What can hang from each mark:
q_266: q_134 q_474 q_706
q_529: q_73 q_169 q_179
q_361: q_134 q_529
q_706: q_73 q_179 q_361 q_578
q_134: q_179 q_361 q_578 q_833
q_179: q_134 q_529 q_706
q_833: q_134
q_512: q_134
q_169: q_871
q_474: q_578
q_578: q_474 q_706

In the rows, 128 means zero.
Known rows, with every way that one mark hangs from another:
q_578(q_474 q_706(q_73 q_179 q_361)): [194 138 109  87 151 138 126 121 134 157 112 144 150 122 127 164 110  64
 173 101 128 134 117 129 120 106 147 146 149  60 131]
q_266(q_474): [176 134 141 104 130 125 113 210 151 140 163 142 108 161 115 143 115 143
 136 139 132 181 102 109  98  89 126 136  95  98 106]
q_474(q_578(q_706(q_73 q_179))): [152 125 117  99  97 115 133 146  89 169  88 130 121 108 154 153 128  90
 184  99 132 177 142 102 119  78 131 149 112 106 125]
q_474(q_578(q_706)): [111 111 147 117 106 124 118 172 120 126 114 101  87 112 140 135 148 125
 147  84 151 179 132  91 105  70 158 127  89 106  88]
q_361(q_134(q_578(q_706) q_833) q_529(q_169 q_179)): [ 90 105 157 162 129 152 149  75  52 115 127 120 109  90 104 124 154 185
 124 128 148  60 183 129 143 180 103 113 101 178 132]
q_512(q_134(q_361(q_529) q_833)): [ 98 141 166 132 123 153 139 118 179 140 155 122  99 115 113 117 144 146
 122 100 187  98 129 122 163 147 107 158 113 175 133]
q_179(q_134(q_361(q_529(q_73 q_169)) q_833)): [ 84 147 151 137 137 109 186  84 143 161 115 110 111 124 100 109 162 191
 124 120 144 108 115 127 127 170  99  87 118 133 166]
q_833(q_134(q_179(q_529(q_169)) q_361 q_578)): [130  90 128 130 109 172 125 100  96 105 151 132 115 136  77 102 112 131
  92 149 100 115 105 122 177 178 103 131 137 212 102]
q_529(q_169(q_871) q_179(q_706(q_578))): [118 116 144 133 108 111  76 140 103  40 150 128 103 136 146 158 130 191
 135 136  98 130 132 110 124  90 103 117 131 115  51]
q_706(q_73 q_361(q_134) q_578(q_474)): [183 149  83 187 140 149 135 107 160 120 126 202 129 154 145 150  75  45
 108 135 138 141 126 153 168 103 164 152  88  99 134]
q_179(q_134 q_706): [112 165 122 123 101  99 112 167 182 139 143  85 107 123 154 136 150 130
 143 140 135 187 113 100 102  46 121 128 124  96 109]
q_169(q_871): [144  97 169  74 134 143  85 204 155  83 144 126  83 135 112 129 139 134
 129 115 148 186  85 125 119  79 124 118 110  98  71]
q_361(q_134 q_529(q_73 q_169 q_179)): [ 93 125 138 117 119  93 116 134  99 119 129 160 132 121 129 130 138 221
 160 142 120 125 206 124 107 152  87  68 117 134 127]
q_529(q_169(q_871) q_179(q_134 q_706)): [103 137 156 112 119  90  96 158 118  96 150 110 111 133 105 134 141 207
 138 138 124 155 116 104  96  77  94  89 139  95  64]
q_529(q_73 q_169(q_871) q_179(q_134(q_578(q_474) q_833))): [ 78  83 139 134 182 114 144 123 115  98 126 127 107 158  27  91 115 178
  71 128 123  63  98 170  88 175 114  99 138 114 128]
q_578(q_474 q_706(q_73 q_179(q_529))): [186 126 109 112 138 130 104 159 150 147 107 118 160 138 118 129 113  71
 164 121 109 150 140 128  96 124 119 100 155 110 139]
q_578(q_474 q_706(q_73 q_361(q_529))): [135 173 157 122 160 143 119 118 156 163 104 146 130 115 138 143 125  94
 162  99 155 147 136 116 121 126 161 130 145  91 123]
q_266(q_134 q_474(q_578(q_706(q_361)))): [163 159 152 135 122 109 168 182  69 168 139 145 150 135 172 171 119 163
 129 110 144 187 107  76 121  69 220 134  62  92 105]
q_706(q_361(q_134)): [163 125 116 116 112 148 128 141 150 122 158 152 119 124 145 144 119 113
 125 124 153 172 129 122 151  86 140 128  89  95  99]
q_266(q_706(q_73 q_179 q_578)): [190 143  67 125 101 111 114 138 126 119  91 143 122 142 199 156 138 100
 197 166  83 139  98 139 130  96  91 179 114 112 162]
q_361(q_134(q_578) q_529(q_179(q_706))): [ 62 135 143 146  89 114  93 118 103 114 140 114 124  92 166 126 147 159
 122 152 136 124 202 121 138 109 128 157 132 174 114]
q_529(q_169 q_179(q_134(q_833))): [126 135 119 157 153 120 155 122 139 145 142 129 106 155  66 114 128 195
 132 139 117 105 111 124  89 139  47 102 101 119 111]
q_529(q_73 q_179(q_134(q_833) q_706)): [ 49 136  97 130 134  63 106 128 168 127 152  84 120 111 123 130 161 178
 127 134 116 130 152 138  66 108  94 117 151  89 125]
q_833(q_134(q_179 q_361 q_578(q_474))): [110  90 138 118 161 163 113 131 127 102 149 142  82 134  49 114 108  63
  89 132 125  90  82 148 168 148 170 205 144 179 111]
q_529(q_73 q_169(q_871) q_179(q_134)): [ 96 106 138  85 144  87 110 160 120 100 139 146 121 147  92 120 131 220
 130 123 119 152 113 133  75 111  83  66 130  64 100]
q_266(q_134 q_474(q_578(q_706))): [156 146 159 138 120  95 157 218  68 161 129 132 128 138 154 164 132 166
 138 121 141 187 115  79 105  65 209 126  55 115 115]
q_361(q_134(q_578(q_474)) q_529(q_73 q_169 q_179)): [ 82 111 138 146 138 108 130 117  93 112 111 157 132 140  92 103 112 182
 115 146 113  70 195 147 113 182 127 100 130 160 147]
q_578(q_474 q_706): [143 116 147 108 156 133 102 181 159 104 127 103  95 130  97 137 139 101
 146  94 141 139 110 118  91  97 159 123 123  87 102]
q_512(q_134(q_179(q_529) q_361 q_578(q_474) q_833)): [122  87 131 170 152 169 129 128 156  98 162 117 126 153  49  80 107  72
  55 129 148  40 104 163 151 210 123 160 149 222 131]

Rows:
[164 162 147 136  95 131 180  85  35 191  81 169 158  92 183 160 120 126
 188 118 149 149 185  89 182 118 149 105 102 139 141] -> q_474(q_578(q_706(q_73 q_179 q_361(q_134 q_529(q_169)))))
[140 146 165 162 202 151 140 119 102 142 117 161 129  92 101 144 137  47
 146 137 168  89 139 154 154 178 162 122 143 149 141] -> q_578(q_474 q_706(q_73 q_361(q_134(q_179 q_833) q_529)))
[144 135 110 161  98 150 153 127 148 145 125 109 135 166 120  82 110 160
  91 147 111 151 108 113 115 130  79  86 105 150 132] -> q_179(q_134(q_578) q_529(q_169))
[127 148 141  80 106 172 124  96 113 145 148 126 166  86 217 149 120 113
 154  90 165  99 149 116 164 114 133 182 150 137 154] -> q_512(q_134(q_578(q_706(q_179 q_361(q_529)))))
[192 149  86 162 123 139 172 117 136 184  89 141 169 186  90  89  73  96
 118 164  89 121 112 136 119 153  83 103 139 153 175] -> q_706(q_73 q_179(q_134(q_578(q_474)) q_529(q_169)))
[109  81 108 106 124 129  87 168 138  93 137 118 140 134 136  95 135 114
 100 148  92 137 134 149  94 164  93 109 157 153 130] -> q_134(q_179(q_529(q_73)) q_578)
[152 113 112 114 151 176 145  98 129 125 152 111 143 113 118 144 101  70
 111  89 160  45 112 149 150 145 154 184 145 131 151] -> q_512(q_134(q_578(q_474 q_706(q_179 q_361)) q_833))
[136 114 127 113 147 160  74 196 166 110 167 130 121 131 114 114 115 100
 138 158 105 174 117 119 129 124  98 117 146 175  92] -> q_833(q_134(q_179(q_529)))
[ 81 109 143 167 135 152 132 105 114 126 137 132 110 110 114 104 138 148
 101 147 153  87 172 149 143 166  99 158 100 188 135] -> q_361(q_134(q_578 q_833) q_529(q_179))
[196 121 107  92 113 145 134 143 126 135 153 151 146 119 166 154 115  94
 151 133 136 155 131 128 157  87 130 140 110  99 122] -> q_706(q_179 q_361(q_134))
[135 149  86 168 111 107 112 108 169  79 133 112 168 156 169 139 106 148
 107 131  76 123 154 118 116 137 149  68 161 110 109] -> q_179(q_529(q_73 q_169) q_706(q_361 q_578(q_474)))
[ 89 111 163 142 118 167 153  83 138 136 122 103  86 111 107 100 156 130
  86 111 162  95 109 137 164 168 122 178 113 180 138] -> q_134(q_361(q_529) q_578 q_833)
[ 79 151 153 179 159 146 180  49 135 182  92 112 106 109  80 100 145  76
  89 100 178  85  98 147 148 165 164 169 128 142 189] -> q_179(q_134(q_361(q_529) q_578(q_474 q_706(q_73)) q_833))
[157 138 108 153 136 145 179  70  95 123 123 160 160 112 198 159 123 136
 145 148 118  78 164 147 179 169 114 104 114 148 182] -> q_706(q_179 q_361(q_134(q_833) q_529(q_73 q_169)) q_578)
[155 134  98 134 128 129 172  87 142 181  97 149 133 153  88 111 100  54
 103 129 129 114  82 154 145 125 137 195 134 118 181] -> q_706(q_73 q_179(q_134(q_361 q_578(q_474))))
[144 161  97 173 119 111  97 137 179 111 113 138 104 146 145 154 107  69
 135 142 109 147 131 124 125  83 145 158 131 117 115] -> q_179(q_706(q_73 q_578(q_474)))
[ 43 172 147 110 101  72 123 112 171 149 129  86 125  94 177 128 177 161
 133 120 146 166 141 113 117  92 150 120 157 103 152] -> q_179(q_134(q_361(q_529(q_73))) q_706)
[ 48 116 148 119 116 154 108  70 128 133 150 140 104 105 115 109 124 165
 106 113 138 118 146 125 165 138 123 205 133 176 114] -> q_833(q_134(q_361(q_529(q_179)) q_578))
[158 133  91 104 101  68 132 180 102 156 124 110 192 158 196 123 127 172
 161 151  83 171 128 112  96 121 156 107 138 104 145] -> q_266(q_474(q_578) q_706(q_179(q_529(q_73)) q_361))
[151 115 146 157  98 120  95 111  88  59 130 140 126 132 134 143 132 115
 111 155 100 140 106 122 169 145 110 100 156 163  79] -> q_134(q_179(q_529(q_169(q_871)) q_706(q_73 q_578)) q_361)
[ 79 106 141 158 157 136 146 133 144 122 114 122 105 119  99  98 135 102
  84 143 152  81 162 168 139 176 165 125 119 175 176] -> q_361(q_134(q_578(q_474) q_833) q_529(q_73))
[184 121  89  79 105 124 132 126 136 132 132 127 187 145 159 132 115 174
 151 127  79 148 147 119 111 149  79  60 152 102 127] -> q_706(q_179(q_529(q_73 q_169)) q_361)
[ 97 111 174 154 177 152 143  81  89 136  96 126  97  98  61 116 155  55
 111 114 158  46 106 159 152 212 152 180 155 182 155] -> q_134(q_179 q_361(q_529) q_578(q_474 q_706(q_73)) q_833)
[ 98 111 107 124 133 112  83 140 148  89 140  98 167 129 139 114 124  94
  86 146  89 109 144 148 103 161 153 117 202 143 110] -> q_134(q_179(q_529(q_73) q_706(q_361)) q_578(q_474))
[150 120 127 139  57 144 119  87  86 103 131 134 149 117 139 128 109 137
  80 152 132 173 156 122 187 121 138  79 124 147  87] -> q_179(q_529(q_169(q_871)) q_706(q_73 q_361(q_134(q_578))))
[181 130  90 116 116 131 177 125  80 138 105  97 146 126 170 143 165 152
 139 167  98  85  70 144 154 141 134 184  96 145 160] -> q_266(q_134(q_578 q_833) q_706(q_179 q_361))
[153 135 100 161 142 114 104 176 170  74 108 115  91 168 146 127 138 111
 153 151  98 113  81 137 111 103 148 159 109 115 126] -> q_266(q_706(q_578(q_474)))
[181 167 101 108 164 126 151 113 146 186 114 145 163 129 134 154 107  55
 167 110 137 145  95 131 112  89 147 140 147  47 157] -> q_578(q_474 q_706(q_73 q_179(q_134) q_361))
[ 79 148 168  91 160 102 123 118 124 125 138 155 155 130 141 123 129 229
 137 120 130 146 126 123 101 136  98  72 152  73 108] -> q_706(q_361(q_529(q_73 q_169(q_871) q_179(q_134))))
[145 100 109  81 147 110  95 178 158 110 124  91 167 128 136 126 135 107
 153 107 100 135 150 137  70 129 142  71 175  91 149] -> q_578(q_474 q_706(q_179(q_529(q_73))))
[158 140 101 116 106 119 143  90 138 177 119 113 167 116 152 124 138  90
 149 108 134 176 111 119 123 105 111 114 141  88 166] -> q_578(q_706(q_73 q_179(q_134(q_361) q_529)))
[ 63 110 145  93  97 126 124  95 135 127 117 117 111 107 148 107 155 153
 101 103 139 130 134 136 138 147 137 155 132 134 152] -> q_134(q_361(q_529(q_73)) q_578)
